Every row comes from one small tree of marks. The marks that hang from a mark follow it in brackets, in alphabetical order. Every link used is in the known rows. Which tree was each row made from?
Known rows
natig{nuzis}: [  4  20 -26   0  -5   4   3  13  -8   1   9  -3  -6   8  -8 -20  -2  12
  -9 -13  14  -7 -12]
fata{natig{koti mozo nuzis vibu}}: [ -5  -3 -12   8  -4   4 -20  16  19  -1  21 -20 -23  18  -7   3 -12   4
   1 -16 -12 -18  15]
fata{natig{koti nuzis{zopeses}}}: [ -2   8  24  11  23   2 -20  20   6   9  17  -5   0  13  -9   7 -12   2
   1 -15 -10  -1   0]
nuzis{natig{fata mozo vibu} zopeses}: [ -2  11  15  11  13  -5  -8   9   9   2  16 -17  27  12 -14  22   7   5
  14  -4  15  -4  -7]
mozo{natig{nuzis vibu}}: [  9  13 -33  -5 -11  -2  -5  -6   1   3  16  -1 -35  10 -15 -15  -2   6
  -5 -20   6  -9 -17]
suzo{zopeses{guka nuzis}}: [  6  25 -41 -10   0   4  23   2 -48   8  -5  19 -18  15  -9 -35 -10 -13
  14   4   0  -6 -29]
guka{zopeses{nuzis{natig{koti vibu}}}}: [-13   4  13   4 -16  -3   0   7 -11  -9   4   1 -36  18  -4  -5   6  12
  35  11   3   0   0]
mozo{natig}: [ 13  23 -28  -3  -9   4   4  -1 -14   9  10  16  10  10 -16 -26  -5   3
   7 -12   9   4 -27]
suzo{zopeses{nuzis{natig{fata vibu}}}}: [  2  19 -37   3  -4 -15  12   9 -10  19   6  -1  -6   8 -16  -1   2   0
  17   9   7  -5 -22]
vibu{natig{fata koti mozo}}: [-12   8  -8   8  -8   5 -12   3   9   0  17 -38  34  29 -10  -1   5  49
  12  -2   4 -25  10]
suzo{zopeses{nuzis}}: [  8  26 -43  -6   0   2  16  13 -26  25  -1  14 -13   3 -10 -28  -6   1
  14  12   0   2 -27]
suzo{zopeses{guka nuzis{natig}}}: [  4  26 -34  -8  -1  -1  29   3 -48  10  -5  25  -4  12 -11 -19  -4 -13
  18   0   2  -2 -32]
suzo{zopeses}: [ 12  23 -43  -1  -2   5  10  18 -14  24   7   9   1   5 -11 -23 -10  11
   1   0   1   3 -28]
natig{koti nuzis{zopeses{guka}} vibu}: [-12   3  18   2  20   0 -15  -3 -14 -16  12 -13 -43  27  -1   3  -2   9
   4 -15 -11 -19   7]
natig{mozo vibu}: [  3  11 -27   0  -7   6  -3  11  -4   0  12  -8 -19  12  -6 -15  -2   8
  10  -3   9 -10  -7]
suzo{zopeses{guka nuzis{natig{fata}}}}: [  2  23 -36  -1   0  -9  25   1 -41   7  -2  12  29  18 -17 -13  -3 -14
  17   1   5  -5 -26]
vibu{natig{fata koti mozo nuzis}}: [-15   3 -12   9  -9   5 -17   1  18  -5  20 -48  29  26 -10   5   7  50
  -2 -10   5 -32  18]
guka{zopeses}: [  3  13  -3   2 -20   9   4  14 -16  -1   4   9  -1   8  -9 -32  -6  11
  14  -1  19   6 -15]
natig{fata mozo}: [  2  15 -23   5  -6   4  -1   8  -2   0  11 -16  52  18 -15 -15  -5   8
   6  -2  14  -7  -5]
guka{zopeses{nuzis}}: [ -2  16  -4  -2 -17   6  11  10 -26  -4  -2  11 -16   7  -7 -38  -1   2
  27  11  19   5 -15]
mozo{natig{koti}}: [  3  14 -12   0  -5   5  -8  -4  -4   7  15   6  18  20 -11 -17  -5  14
  10 -13  -8   3 -11]
nuzis{natig zopeses}: [  5  25  17   6  17   1   4  19 -13  12   7  12  18   4 -10   6   4   8
  13  -7  17  10 -24]
fata{natig{koti mozo}}: [ -4   7  -7   9  -2  11 -12  21   3   7  16  -4  22  20 -10 -10 -15   1
  12 -10 -10  -2   4]
zopeses{guka nuzis{natig{mozo}}}: [ -3  19 -17  -5  -3   7  23  -1 -45 -10  -2  12  14  19  -6 -16   3 -15
  23  -3  15  -7 -13]
fata{natig{nuzis{zopeses}}}: [  7  17   9   7  19   2  -9  23  -3  11  13   5  -6   2 -12  -2 -10  -8
  -4 -16   9  -2 -16]
nuzis{natig}: [  7  22 -16   2  -6   1  12  18 -15  10   7  11  16   9  -9  -8  -1   8
   9  -9  18   4 -23]

Which tree is each row?
[  3   6   8   7  17   6 -17  19  14   5  19 -10 -28   5 -10   8  -9  -9
  -1 -12   6 -11  -5] => fata{natig{mozo nuzis{zopeses} vibu}}
[  0  24 -17   3  -5 -11  14   9 -19   5   3   1  34  13 -16 -10   7  -1
  19   3  20  -2 -16] => zopeses{nuzis{natig{fata}}}
[-10   1 -13   8  -5   0 -18   4  16  -6  20 -32  19  29  -8  -1  -2  20
  12  -1  -6 -14  16] => natig{fata koti mozo vibu}
[ -2   4 -28   5  -9  -2 -11   5  15  -7  16 -31   6  16 -13  -2  -1  12
  -6 -10  14 -21   6] => natig{fata mozo nuzis vibu}
[-12   7  20   7  22  -2 -13  -5 -14 -17  13 -19  29  34  -8   3  -2   9
  -1 -15  -5 -16   9] => natig{fata koti nuzis{zopeses{guka}}}
[-12   7  -7   2  -3   0  -1   5  -5  -3   9 -11 -12  18  -1   7   6   7
  30   8  -5 -11   5] => zopeses{nuzis{natig{koti mozo vibu}}}
[  7  12 -27   4  -6  -3  -8  21   3   5  16   1 -49   6 -11 -10 -14  -4
  -5 -19   9 -13 -11] => fata{natig{nuzis vibu}}
[  2   9   7   2  18  -1  -6  10 -18  -8  11   5 -54  14 -11  -3 -12 -19
  -1 -23   4 -15 -12] => fata{natig{nuzis{zopeses{guka}} vibu}}
[ -1  24 -17  -7  -3  -1  28   2 -51  -6  -5  21  -3  17  -7 -21   2 -12
  22  -5  15  -4 -23] => zopeses{guka nuzis{natig}}
[-13  10 -11   8  -9  -2 -13   3  10  -3  16 -38   9  24 -10   1   6  52
  -3 -10   5 -29   9] => vibu{natig{fata koti nuzis}}
[ -3   3 -14   7  -2  -2 -17  20  10   1  19 -10 -43  17  -7  -1 -13   6
  -1 -17 -10 -13   7] => fata{natig{koti nuzis vibu}}
[ -1   9 -27   6  -8   0  -6   6   5  -4  15 -21  11  19 -12  -8  -1   9
   8  -3  13 -13  -1] => natig{fata mozo vibu}
[  8  27 -36  -3  -3  -2  22  15 -24  26   0  18   4   0 -12 -12  -1  -1
  17   8   7   5 -32] => suzo{zopeses{nuzis{natig}}}
[  3  19 -36  -7  -1   9  24   1 -41   7   0  15  16  14 -11 -14  -2 -16
  19   3   0  -4 -23] => suzo{zopeses{guka nuzis{natig{mozo}}}}
[-15   9  -7  -3  -2  -5  12  -2 -35 -13   1   7 -37  29  -2  -6   2  -1
  27  -1  -6 -12  -3] => zopeses{guka nuzis{natig{koti vibu}}}
[  4   5 -26   4  -8   6 -12  19   9   1  17  -8 -30   7 -11  -5 -12  -8
  -4 -17   7 -17  -3] => fata{natig{mozo nuzis vibu}}
[ -6  15 -17   0  -4  -2  18  -6 -36 -14   2  -1  47  25 -13  -9   2 -15
  23  -4  16 -12  -7] => zopeses{guka nuzis{natig{fata mozo}}}
[ -6   2 -18   5  -9  -8 -20 -14  19  -4  24 -23   3  26 -16   1   0  16
  -1 -17  -8 -16   6] => mozo{natig{fata koti nuzis vibu}}
[-16   7  23   7  13  12 -17   5  11   0  17 -36   0  16  -1  13  12  47
   2  -5   0 -24   9] => vibu{natig{koti mozo nuzis{zopeses}}}
[ -6  11  28  11  20   9 -10  12   2   3  13 -10  44  17  -6  18   5  14
  16  -2  -2   5   0] => nuzis{natig{koti mozo} zopeses}
[  4  14   4   1  14  -2  -5 -20 -19 -10  13  -2  32  22 -21  -7  -2  -7
  -4 -23   7  -7 -16] => mozo{natig{fata nuzis{zopeses{guka}}}}
[  0   9 -17   0  -8   0 -12  -5   2   3  18   0 -22  23 -10 -11  -2  15
  12 -10 -10  -4  -8] => mozo{natig{koti vibu}}
[-11   3  18  12  18 -10 -27   3  16  -4  21 -31  -5  23  -8  15   2  23
   2  -5  -6 -14  12] => natig{fata koti nuzis{zopeses} vibu}
[ -8   5 -11  10  -3   3 -14   6   8  -3  14 -27  59  28  -9  -8  -2  17
   9  -2  -4 -10  12] => natig{fata koti mozo}
[-13  10  -4  -3   0   7  12  -4 -36 -14   2   3  23  28  -2  -9   1  -4
  28  -1  -5 -10   1] => zopeses{guka nuzis{natig{koti mozo}}}
[-10   8  28  14  18 -12 -15  10   9   0  18 -18  16  22 -10  26   8  17
  16  -2  -1  -1   2] => nuzis{natig{fata koti vibu} zopeses}
[  5  13   9   2  21   3  -1  12 -25  -2   8  12 -13  13 -11  -9 -16 -18
  -1 -25   6  -7 -16] => fata{natig{nuzis{zopeses{guka}}}}
[  1  22  17   0  18   4  12   7 -38  -6   3  19  11  16  -8   0   1  -4
  14 -12  14   3 -25] => nuzis{natig zopeses{guka}}
[ -3   3   4   8  14  -1 -18   4  16  -4  19 -33   7  14 -13  10   2   7
  -2  -5  12 -18   3] => natig{fata mozo nuzis{zopeses} vibu}
[  0  17  17   1  17  11   9   4 -30  -7   6  10  31  17  -9   5   2  -8
  15 -11  13  -2 -17] => nuzis{natig{mozo} zopeses{guka}}
[  3  19  14   5  15  -4   0  16  -5   8  10   5 -22   7  -8  12   8   7
  15  -4  14   3 -22] => nuzis{natig{vibu} zopeses}
[-12  12  -4   2   0  -9  11  -5 -35 -13   2  -1  34  33 -10  -6   3  -3
  26  -3  -2 -10   1] => zopeses{guka nuzis{natig{fata koti}}}
